Each row was made from one walk, in order. Every step used is in the known rows, and no mark comes twice. Write each row's walk.
Known rows:
birete-mulad-zozezom-maduke-nifid-dubizo: [7.42,2.16,-0.74,-5.05,4.82,1.57,4.98,-3.83,-3.54,2.41,0.24,2.19,3.64,2.59,3.85,2.97,0.41,1.02,-4.57]
nifid-dubizo: [4.54,2.27,-2.27,-1.40,4.17,1.09,1.96,-1.44,1.48,1.15,-1.95,-0.13,1.02,-0.98,-0.25,2.36,0.32,-1.68,0.03]
mulad-birete-maduke-nifid-dubizo: [5.71,1.61,-5.06,-7.50,5.19,0.99,4.67,-0.26,-2.52,1.01,-2.03,1.48,1.96,-0.56,2.71,0.68,-0.26,1.57,-3.15]
mulad-nifid-maduke: [1.63,1.75,-0.11,-2.33,3.59,0.52,3.66,-5.12,0.68,1.28,-1.16,-0.11,0.94,-5.05,1.93,0.62,1.99,-1.65,2.75]
zozezom-mulad-birete: [2.10,2.05,-1.51,-3.44,5.24,0.14,1.23,-1.31,-3.03,0.92,-2.48,1.16,2.15,-3.23,0.35,2.20,0.82,-1.93,-0.72]
mulad-birete: [0.89,2.14,-0.68,-4.23,4.88,0.17,2.67,-0.36,-1.62,1.30,-1.83,0.47,1.38,-4.19,-0.79,-0.67,0.26,-1.33,-0.03]
maduke-nifid-birete-mulad-zozezom: [5.99,2.01,-0.58,-4.22,6.32,1.76,6.38,-4.09,-2.15,1.67,-0.58,1.88,3.71,0.21,4.36,2.18,0.34,0.10,-3.80]
gebep-nifid: [3.41,2.36,-0.74,-0.14,3.75,0.87,1.41,-0.49,0.76,2.15,-1.08,-0.21,1.18,-2.69,-2.38,2.26,0.73,-3.69,0.01]
zozezom-mulad-birete-maduke: [2.99,2.41,-3.03,-4.70,4.49,-0.85,1.70,-1.31,-4.98,0.70,-3.32,1.79,1.82,-2.88,0.47,2.32,0.42,0.03,-2.13]
mulad-zozezom: [1.47,2.59,2.51,-2.54,5.73,0.81,1.55,-2.85,-1.42,2.02,-1.37,0.61,1.90,-2.36,-1.09,-1.98,0.51,-1.56,-0.25]
gebep-nifid-maduke: [4.80,1.76,-2.03,1.19,2.07,0.56,3.44,-2.81,1.57,2.06,-0.59,0.01,1.69,-3.61,-0.66,4.31,1.75,-2.53,-0.14]
nifid-birete-mulad-zozezom-maduke: [4.72,2.64,0.52,-1.94,4.58,0.09,5.12,-3.59,-3.63,1.84,-0.98,2.26,3.33,-0.52,1.79,4.19,0.59,0.65,-4.01]
zozezom-maduke-nifid-birete-mulad: [7.05,2.36,-1.71,-3.49,3.62,0.38,6.72,-1.09,-1.92,1.88,-0.64,2.28,2.75,0.19,4.31,4.99,1.05,1.24,-3.43]
maduke-nifid-mulad: [6.01,1.43,-0.52,-3.02,3.68,1.83,3.35,0.49,0.95,1.23,-1.82,0.44,1.70,-2.30,0.70,-0.25,1.74,-0.11,-0.09]
birete-mulad-zozezom-maduke: [3.30,2.94,2.30,-3.17,3.83,-0.14,3.42,-3.87,-4.63,2.46,-0.39,1.78,2.67,-0.75,0.59,1.80,0.52,0.23,-2.82]
maduke-nifid: [3.84,2.27,0.25,-3.93,4.76,1.10,2.93,-0.38,0.32,2.06,-1.08,0.67,1.38,-1.74,1.35,-1.38,1.00,-1.08,0.29]
gebep-nifid-birete-mulad-zozezom-maduke: [5.94,2.30,-0.60,-0.39,4.24,0.72,5.03,-3.24,-3.31,2.32,-0.26,1.95,3.76,-0.08,0.41,6.61,0.55,-1.23,-4.94]
zozezom-mulad: [3.37,2.68,-0.53,-1.03,4.28,0.15,0.21,-1.96,-1.06,1.29,-2.49,0.79,1.49,-2.01,-0.04,2.78,1.31,-2.46,0.26]
zozezom-mulad-nifid-birete-maduke: [3.59,2.36,-2.92,-2.62,5.60,-0.02,2.43,-3.42,-2.51,0.17,-3.67,1.49,1.57,-2.47,2.66,3.71,1.18,-1.03,-0.55]

Which walk is each row?
[5.04,2.55,2.12,-5.46,4.64,0.74,4.70,-3.32,-4.61,2.89,0.37,2.39,3.33,0.49,2.99,0.54,0.75,0.94,-3.53] : birete-mulad-zozezom-maduke-nifid
[4.32,0.92,-2.58,-1.76,3.52,1.56,2.90,0.85,-0.54,0.96,-1.84,-0.08,2.16,-4.39,-2.67,2.87,1.06,-2.18,-1.20] : gebep-nifid-mulad-birete
[4.92,2.08,1.43,-3.42,6.15,1.05,4.61,-0.85,-2.12,2.41,-0.79,2.73,3.42,-0.14,2.32,-0.04,1.27,0.86,-3.21] : mulad-zozezom-maduke-nifid-birete
[1.71,2.45,-2.05,-5.45,4.24,-0.72,3.12,-0.29,-3.52,1.03,-2.63,1.07,1.07,-3.87,-0.59,-0.59,-0.13,0.69,-1.39] : mulad-birete-maduke
[3.95,1.52,-2.84,-4.45,3.09,0.01,3.51,0.45,-2.91,0.22,-3.37,0.81,1.34,-4.45,-1.06,0.54,0.61,1.69,-1.58] : nifid-mulad-birete-maduke
[6.18,1.59,0.09,-5.01,4.74,1.47,3.53,-1.30,-2.78,1.40,-2.13,1.57,2.54,-1.24,0.87,-2.14,1.10,2.10,-2.64] : birete-maduke-nifid-mulad-zozezom
[4.59,1.97,-3.29,-6.97,5.26,0.05,2.90,-0.79,-5.07,1.13,-2.56,2.40,2.48,-1.63,2.79,1.02,0.68,0.82,-2.94] : zozezom-mulad-birete-maduke-nifid
[6.31,1.90,-2.63,-3.71,5.04,1.98,3.24,-0.88,1.41,1.55,-1.22,0.49,1.65,0.31,2.27,1.08,0.63,-1.03,-0.71] : maduke-nifid-dubizo
[5.65,1.53,-1.43,0.74,2.64,1.62,1.84,0.26,1.40,1.32,-1.83,-0.46,1.51,-3.20,-2.97,3.32,1.51,-2.76,-0.09] : gebep-nifid-mulad
[5.40,1.27,1.48,-3.80,5.37,2.42,3.17,-1.32,-0.88,1.65,-1.38,0.97,2.87,-1.59,0.69,-2.23,1.53,0.14,-1.30] : maduke-nifid-mulad-zozezom
[4.87,1.40,0.72,-0.13,4.33,2.19,1.69,-1.55,-0.42,1.72,-1.42,0.06,2.74,-2.50,-3.11,1.35,1.25,-2.52,-1.65] : gebep-nifid-mulad-zozezom
[1.55,2.03,-0.73,-2.17,5.95,1.05,3.53,-2.43,0.89,0.70,-2.15,0.13,1.10,-3.80,1.50,0.89,1.09,-2.42,1.51] : mulad-nifid-birete
[4.12,1.91,2.63,-1.43,3.59,0.76,2.01,-0.88,-2.30,1.79,-1.73,1.34,2.48,-2.26,-2.00,-0.05,1.70,0.67,-1.44] : nifid-mulad-zozezom-maduke
[7.02,1.73,-2.03,-4.20,3.04,0.94,3.70,0.50,-0.97,1.02,-2.58,1.06,1.34,-1.93,0.94,-0.15,1.35,1.93,-1.28] : birete-maduke-nifid-mulad
[4.78,0.87,-1.77,-5.58,4.57,1.82,4.36,1.07,-1.08,0.84,-1.83,0.81,2.29,-3.44,1.10,-0.68,1.32,0.51,-1.02] : maduke-nifid-mulad-birete
[4.36,2.53,1.15,-3.91,3.77,0.29,3.06,0.74,-1.33,2.65,-0.68,1.67,1.63,-1.18,1.09,-0.48,1.45,0.10,-0.70] : zozezom-maduke-nifid
[2.94,2.75,1.45,-3.20,4.79,0.63,3.34,-5.01,-3.06,1.89,-0.77,0.78,2.42,-1.43,0.78,0.96,0.04,-1.05,-1.74] : birete-mulad-zozezom
[5.16,1.06,-0.93,-5.47,3.54,1.03,4.47,2.16,-2.57,1.45,-1.43,1.85,2.56,-2.84,0.89,0.10,1.73,1.69,-2.05] : zozezom-maduke-nifid-mulad-birete
[3.60,2.40,3.19,-4.74,5.48,0.87,2.88,-1.11,-3.09,3.03,-0.28,2.24,2.82,-0.46,1.03,-2.49,1.23,0.42,-2.00] : mulad-zozezom-maduke-nifid
